Known rows, with every way that one mark hangs from another:
fezez[miko tesa]: [-0.25  0.16 -0.14  0.00 -0.35  0.24  0.07 -0.22 -0.19 -0.26 -0.38 -0.01
 -0.09 -0.01  0.10  0.14  0.21  0.08 -0.01 -0.09 -0.21  0.12  0.27  0.02]
bosem[fisirin[feno]]: [ 0.10 -0.01 -0.23  0.02  0.02  0.20  0.02  0.06 -0.09 -0.31  0.01  0.09
 -0.02  0.09  0.02 -0.01 -0.01 -0.04  0.16 -0.26  0.05 -0.04  0.18  0.14]
defid[fisirin[feno lobez zatus]]: [ 0.19 -0.06 -0.28  0.16  0.23  0.33 -0.13  0.06 -0.14 -0.37 -0.04  0.24
 -0.28  0.42  0.11 -0.05  0.14 -0.20  0.03 -0.26  0.14  0.15  0.34  0.24]
zatus[fisirin]: [-0.17  0.15  0.01 -0.07  0.12 -0.07 -0.05  0.03  0.02 -0.26 -0.24  0.09
 -0.24 -0.06  0.21  0.03  0.06  0.00  0.00 -0.10 -0.08  0.08 -0.13 -0.02]
bosem[fisirin[bobim defid feno fese]]: [ 0.17 -0.04 -0.38 -0.04 -0.01  0.35  0.15  0.00  0.03 -0.44  0.08  0.05
  0.09  0.42 -0.24  0.09 -0.37  0.01  0.11 -0.47  0.28 -0.46  0.77  0.38]
defid[fisirin[bosem feno fese zatus]]: [ 0.22  0.05 -0.33  0.01  0.15  0.19 -0.01  0.16 -0.20 -0.52  0.10  0.09
 -0.25  0.38  0.05  0.09 -0.08  0.01  0.01 -0.16  0.12 -0.15  0.62  0.30]
bosem[fisirin[bobim defid fese lobez]]: [ 0.15  0.05 -0.35 -0.07 -0.08  0.39  0.10 -0.23  0.08 -0.37  0.05 -0.06
  0.07  0.56 -0.35  0.08 -0.38 -0.02  0.04 -0.56  0.35 -0.32  0.71  0.23]
fezez[tesa[zatus]]: [-0.16  0.00 -0.17  0.01 -0.23  0.22  0.15 -0.18 -0.11 -0.21 -0.34  0.16
 -0.01 -0.02  0.08  0.01  0.16  0.05  0.00 -0.25 -0.23  0.03  0.18 -0.15]
tesa[zatus[fisirin[lobez]]]: [-0.04 -0.02 -0.09 -0.04  0.07  0.14  0.01 -0.14  0.07 -0.25 -0.36  0.23
 -0.09  0.12  0.21 -0.10  0.05 -0.04 -0.09 -0.39  0.07  0.07 -0.03 -0.13]
bobim[fisirin[bosem feno lobez zatus]]: [ 0.28 -0.02 -0.18  0.11  0.07  0.16 -0.11  0.08 -0.21 -0.29  0.20  0.19
 -0.18  0.39  0.35 -0.07 -0.11 -0.16 -0.01 -0.29  0.31 -0.19  0.43  0.23]
bosem[fisirin[bobim lobez zatus[tesa]]]: [ 0.15  0.11 -0.24  0.11 -0.21  0.46  0.07 -0.15 -0.20 -0.03  0.12  0.06
 -0.21  0.30 -0.09  0.09 -0.11 -0.16  0.27 -0.38  0.19  0.13  0.44  0.09]
bobim[fisirin[bosem feno lobez]]: [ 0.27 -0.02 -0.21 -0.03  0.00  0.17 -0.08  0.04 -0.12 -0.34  0.15  0.19
  0.05  0.30  0.30 -0.12 -0.12 -0.06 -0.03 -0.34  0.34 -0.32  0.37  0.21]
fezez[miko tesa[zatus[fisirin[bobim]]]]: [-0.28  0.13 -0.26 -0.15 -0.35  0.32  0.24 -0.26  0.00 -0.23 -0.61  0.19
  0.06  0.01  0.21  0.06  0.03  0.05 -0.02 -0.33 -0.07  0.02  0.40  0.11]
defid[fisirin[bobim feno lobez]]: [ 0.20 -0.02 -0.43 -0.08  0.10  0.46 -0.13 -0.02  0.03 -0.32 -0.03  0.32
  0.05  0.39  0.04 -0.10  0.00 -0.16  0.13 -0.41  0.29 -0.11  0.51  0.37]
bobim[fisirin]: [-0.08  0.03  0.01 -0.08 -0.07  0.15  0.00  0.03 -0.11 -0.13 -0.02  0.11
 -0.14 -0.03  0.11  0.02  0.03 -0.05  0.02 -0.13  0.06 -0.07  0.04  0.09]
bobim[fisirin[feno lobez zatus]]: [ 0.17 -0.16 -0.08  0.18  0.15  0.31 -0.09  0.09 -0.20 -0.19  0.05  0.28
 -0.24  0.30  0.27 -0.05  0.05 -0.28 -0.01 -0.29  0.25 -0.07  0.33  0.27]
bobim[fisirin[defid]]: [-0.06 -0.01  0.02 -0.02 -0.07  0.08  0.05  0.00 -0.07 -0.29  0.04  0.04
 -0.16  0.15 -0.03  0.02 -0.14  0.00 -0.03 -0.20  0.10 -0.20  0.16  0.08]
fisirin[bobim lobez]: [ 0.03  0.10 -0.22 -0.07 -0.05  0.28 -0.15 -0.14  0.01 -0.08 -0.05  0.18
 -0.03  0.21  0.07 -0.01  0.02 -0.11  0.11 -0.31  0.16 -0.09  0.30  0.14]
fezez[miko tesa[zatus[fisirin[bosem]]]]: [-0.17  0.21 -0.23 -0.13 -0.38  0.05  0.23 -0.24 -0.09 -0.44 -0.49  0.03
  0.04  0.03  0.30  0.05 -0.01  0.21 -0.13 -0.24 -0.12  0.01  0.27 -0.11]
miko[fezez[tesa]]: [-0.27  0.16 -0.17 -0.01 -0.27  0.16  0.08 -0.25 -0.13 -0.33 -0.41 -0.03
 -0.06  0.08  0.15  0.00  0.24  0.06 -0.04 -0.07 -0.31  0.10  0.29 -0.07]
fisirin[feno lobez]: [ 0.12 -0.08 -0.17  0.10  0.14  0.25 -0.14  0.00 -0.08 -0.26 -0.07  0.24
 -0.08  0.22  0.20 -0.06  0.11 -0.09  0.03 -0.32  0.11 -0.07  0.21  0.12]
bobim[fisirin[fese lobez zatus]]: [ 0.06 -0.07 -0.02  0.06  0.07  0.33  0.02 -0.02 -0.17 -0.16  0.01  0.10
 -0.31  0.34  0.06  0.07 -0.02 -0.19 -0.10 -0.28  0.23 -0.10  0.42  0.20]
tesa[zatus]: [-0.09 -0.01 -0.08 -0.05 -0.09  0.16  0.04 -0.07 -0.11 -0.13 -0.20  0.17
 -0.09 -0.07  0.08 -0.01  0.12  0.04  0.05 -0.19 -0.12  0.03  0.03 -0.13]
fezez[miko tesa[zatus]]: [-0.22  0.04 -0.18 -0.01 -0.42  0.34  0.22 -0.27 -0.19 -0.23 -0.49  0.09
  0.01 -0.05  0.09  0.09  0.20  0.11 -0.03 -0.22 -0.23  0.10  0.30 -0.08]
fisirin[bosem feno fese lobez]: [ 0.27 -0.01 -0.28 -0.01  0.08  0.20 -0.08  0.00 -0.08 -0.43  0.08  0.10
  0.00  0.38  0.16  0.00 -0.11  0.05 -0.06 -0.37  0.25 -0.36  0.57  0.17]

Rows:
[-0.04  0.07 -0.09 -0.05 -0.07  0.23  0.19 -0.05 -0.02 -0.32 -0.11  0.06
 -0.20  0.21 -0.10  0.17 -0.31  0.11  0.02 -0.39  0.13 -0.29  0.51  0.15]
zatus[fisirin[bobim defid fese] tesa]
[-0.29  0.08 -0.13 -0.06 -0.29  0.20  0.24 -0.23 -0.07 -0.33 -0.66  0.12
 -0.05 -0.05  0.23  0.06  0.14  0.10 -0.12 -0.26 -0.19  0.14  0.18 -0.07]
fezez[miko tesa[zatus[fisirin]]]
[-0.12 -0.02 -0.04 -0.12  0.07  0.14  0.16 -0.02  0.02 -0.28 -0.38  0.15
 -0.14  0.02  0.10  0.06 -0.02  0.07 -0.12 -0.29 -0.02 -0.09  0.16 -0.04]
tesa[zatus[fisirin[fese]]]
[ 0.22  0.00 -0.38  0.12  0.08  0.40 -0.06 -0.04 -0.07 -0.18  0.08  0.20
 -0.09  0.42  0.06 -0.01 -0.08 -0.27  0.20 -0.42  0.28 -0.03  0.55  0.34]
bosem[fisirin[bobim feno lobez zatus]]
[ 0.09 -0.07 -0.23  0.14  0.14  0.30  0.01  0.08 -0.13 -0.32  0.05  0.17
 -0.26  0.42 -0.03  0.14 -0.22 -0.09  0.04 -0.30  0.16 -0.36  0.81  0.42]
fisirin[bobim defid feno fese zatus]
[ 0.16 -0.15 -0.11  0.04  0.09  0.32 -0.07  0.03 -0.08 -0.23  0.00  0.28
 -0.03  0.23  0.23 -0.10  0.02 -0.17 -0.02 -0.37  0.28 -0.20  0.27  0.24]
bobim[fisirin[feno lobez]]
[-0.25  0.04 -0.22 -0.01 -0.35  0.26  0.22 -0.31 -0.14 -0.28 -0.54  0.09
  0.05  0.05  0.14 -0.04  0.22  0.08 -0.07 -0.20 -0.32  0.09  0.32 -0.18]
miko[fezez[tesa[zatus]]]
[-0.03 -0.10 -0.11  0.00  0.15  0.11  0.07  0.08  0.00 -0.32 -0.33  0.33
 -0.09 -0.01  0.31 -0.08  0.04 -0.02 -0.03 -0.32 -0.01 -0.04  0.05  0.03]
tesa[zatus[fisirin[feno]]]
[ 0.12  0.04 -0.34 -0.06 -0.05  0.31  0.01  0.03 -0.03 -0.22  0.04  0.17
  0.08  0.14  0.01  0.01 -0.11 -0.09  0.26 -0.32  0.17 -0.16  0.40  0.30]
bosem[fisirin[bobim feno]]
[ 0.10 -0.08 -0.25  0.01  0.06  0.29  0.04  0.04 -0.01 -0.38  0.02  0.16
 -0.03  0.34 -0.07  0.09 -0.23  0.02  0.03 -0.37  0.19 -0.49  0.75  0.38]
fisirin[bobim defid feno fese]
[ 0.17  0.21 -0.31  0.00  0.03  0.11 -0.16 -0.06 -0.14 -0.38  0.09  0.02
 -0.26  0.43  0.06 -0.02 -0.01 -0.06  0.02 -0.16  0.13  0.15  0.28  0.05]
defid[fisirin[bosem lobez zatus]]
[ 0.09  0.08 -0.10 -0.12 -0.12  0.04  0.11  0.00 -0.08 -0.46  0.17 -0.10
 -0.06  0.31 -0.06  0.08 -0.36  0.16 -0.12 -0.25  0.23 -0.49  0.50  0.13]
bobim[fisirin[bosem defid fese]]
[ 0.05 -0.05 -0.05  0.02 -0.05  0.19 -0.01 -0.12 -0.03 -0.31  0.03  0.05
 -0.10  0.37 -0.03 -0.05 -0.14 -0.06 -0.09 -0.37  0.25 -0.20  0.25  0.07]
bobim[fisirin[defid lobez]]
[ 0.09 -0.16 -0.04  0.12  0.16  0.32  0.06  0.20 -0.23 -0.23  0.03  0.21
 -0.30  0.18  0.17  0.09 -0.02 -0.16 -0.03 -0.20  0.16 -0.24  0.51  0.37]
bobim[fisirin[feno fese zatus]]
[ 0.32  0.01 -0.42 -0.09  0.12  0.31 -0.06  0.01 -0.04 -0.58  0.05  0.11
  0.03  0.50  0.03 -0.04 -0.11  0.04 -0.06 -0.39  0.31 -0.28  0.62  0.25]
defid[fisirin[bosem feno fese lobez]]
[-0.31  0.09 -0.19 -0.07 -0.21  0.13  0.24 -0.27 -0.02 -0.40 -0.68  0.10
 -0.01  0.04  0.26 -0.06  0.16  0.07 -0.16 -0.24 -0.28  0.13  0.20 -0.17]
miko[fezez[tesa[zatus[fisirin]]]]
[ 0.27  0.04 -0.40  0.00 -0.02  0.15 -0.13 -0.08  0.00 -0.44  0.18  0.16
  0.10  0.52  0.11 -0.06 -0.32  0.02  0.04 -0.45  0.35 -0.46  0.67  0.25]
fisirin[bobim bosem defid feno lobez]
[ 0.07  0.19 -0.26 -0.02 -0.06  0.06  0.00 -0.03 -0.11 -0.35  0.18 -0.05
 -0.23  0.44 -0.07  0.18 -0.35  0.07  0.02 -0.19  0.15 -0.38  0.75  0.24]
fisirin[bobim bosem defid fese zatus]
[-0.09  0.08  0.04  0.07 -0.04  0.01  0.10 -0.04 -0.09 -0.34 -0.11  0.02
 -0.31  0.09  0.03  0.07 -0.14  0.12 -0.02 -0.24 -0.06  0.00  0.02 -0.12]
zatus[fisirin[defid] tesa]
[ 0.04  0.09 -0.30 -0.11 -0.14  0.28  0.16 -0.13  0.04 -0.36  0.05 -0.09
  0.02  0.37 -0.35  0.14 -0.36  0.04  0.09 -0.39  0.20 -0.33  0.63  0.23]
bosem[fisirin[bobim defid fese]]
[ 0.09  0.01 -0.24 -0.11  0.07  0.38 -0.03 -0.10 -0.02 -0.39 -0.12  0.07
 -0.11  0.37 -0.15  0.03  0.04 -0.02 -0.05 -0.33  0.15 -0.01  0.39  0.12]
defid[fisirin[fese lobez]]
[ 0.17  0.10 -0.33  0.10  0.02  0.05 -0.10  0.08 -0.15 -0.36  0.23  0.11
 -0.18  0.39  0.15  0.04 -0.29 -0.02  0.10 -0.20  0.16 -0.34  0.66  0.30]
fisirin[bobim bosem defid feno zatus]
[ 0.16  0.03 -0.12  0.08  0.03  0.07 -0.04  0.20 -0.25 -0.28  0.20  0.16
 -0.23  0.18  0.34  0.00 -0.09 -0.09  0.05 -0.12  0.16 -0.21  0.34  0.25]
bobim[fisirin[bosem feno zatus]]
[ 0.20  0.06 -0.36 -0.08 -0.01  0.16  0.02  0.03 -0.04 -0.49  0.17  0.08
  0.04  0.41  0.00  0.07 -0.40  0.13  0.02 -0.35  0.27 -0.63  0.85  0.34]
fisirin[bobim bosem defid feno fese]
[ 0.02  0.01  0.00  0.02  0.05  0.28  0.09 -0.09 -0.08 -0.26 -0.21  0.08
 -0.25  0.17  0.07  0.09 -0.03  0.03 -0.06 -0.40  0.12 -0.03  0.24 -0.03]
zatus[fisirin[fese lobez] tesa]
[ 0.01 -0.01 -0.23 -0.18  0.05  0.35  0.10 -0.16  0.13 -0.21 -0.35  0.26
  0.02  0.27  0.09 -0.01 -0.13 -0.05 -0.07 -0.53  0.26 -0.22  0.45  0.12]
tesa[zatus[fisirin[bobim fese lobez]]]
[-0.03  0.04  0.03  0.25 -0.11  0.12  0.06 -0.03 -0.32 -0.19  0.09 -0.01
 -0.49  0.17 -0.06  0.17 -0.07  0.03  0.09 -0.14 -0.13  0.10  0.21 -0.09]
fisirin[defid zatus[tesa]]
[ 0.03 -0.06 -0.03  0.15  0.07  0.10  0.11  0.08 -0.11 -0.45 -0.09  0.16
 -0.27  0.13  0.14  0.03 -0.16  0.07  0.01 -0.33  0.01 -0.12  0.19  0.03]
zatus[fisirin[defid feno] tesa]
[ 0.15 -0.15 -0.19  0.07  0.18  0.35 -0.06  0.00 -0.08 -0.32 -0.08  0.18
 -0.07  0.29  0.10  0.01  0.04 -0.07 -0.05 -0.39  0.18 -0.24  0.47  0.22]
fisirin[feno fese lobez]
[ 0.19  0.24 -0.43 -0.09 -0.03  0.22 -0.17 -0.09 -0.07 -0.30  0.12  0.10
 -0.14  0.50  0.05 -0.01 -0.11 -0.11  0.12 -0.23  0.26  0.01  0.52  0.22]
defid[fisirin[bobim bosem lobez zatus]]
[-0.10  0.24 -0.36 -0.19 -0.24  0.06  0.15 -0.18  0.05 -0.34 -0.32  0.18
  0.13  0.11  0.26 -0.02 -0.17  0.09  0.01 -0.33  0.02 -0.18  0.37 -0.01]
fezez[tesa[zatus[fisirin[bobim bosem]]]]
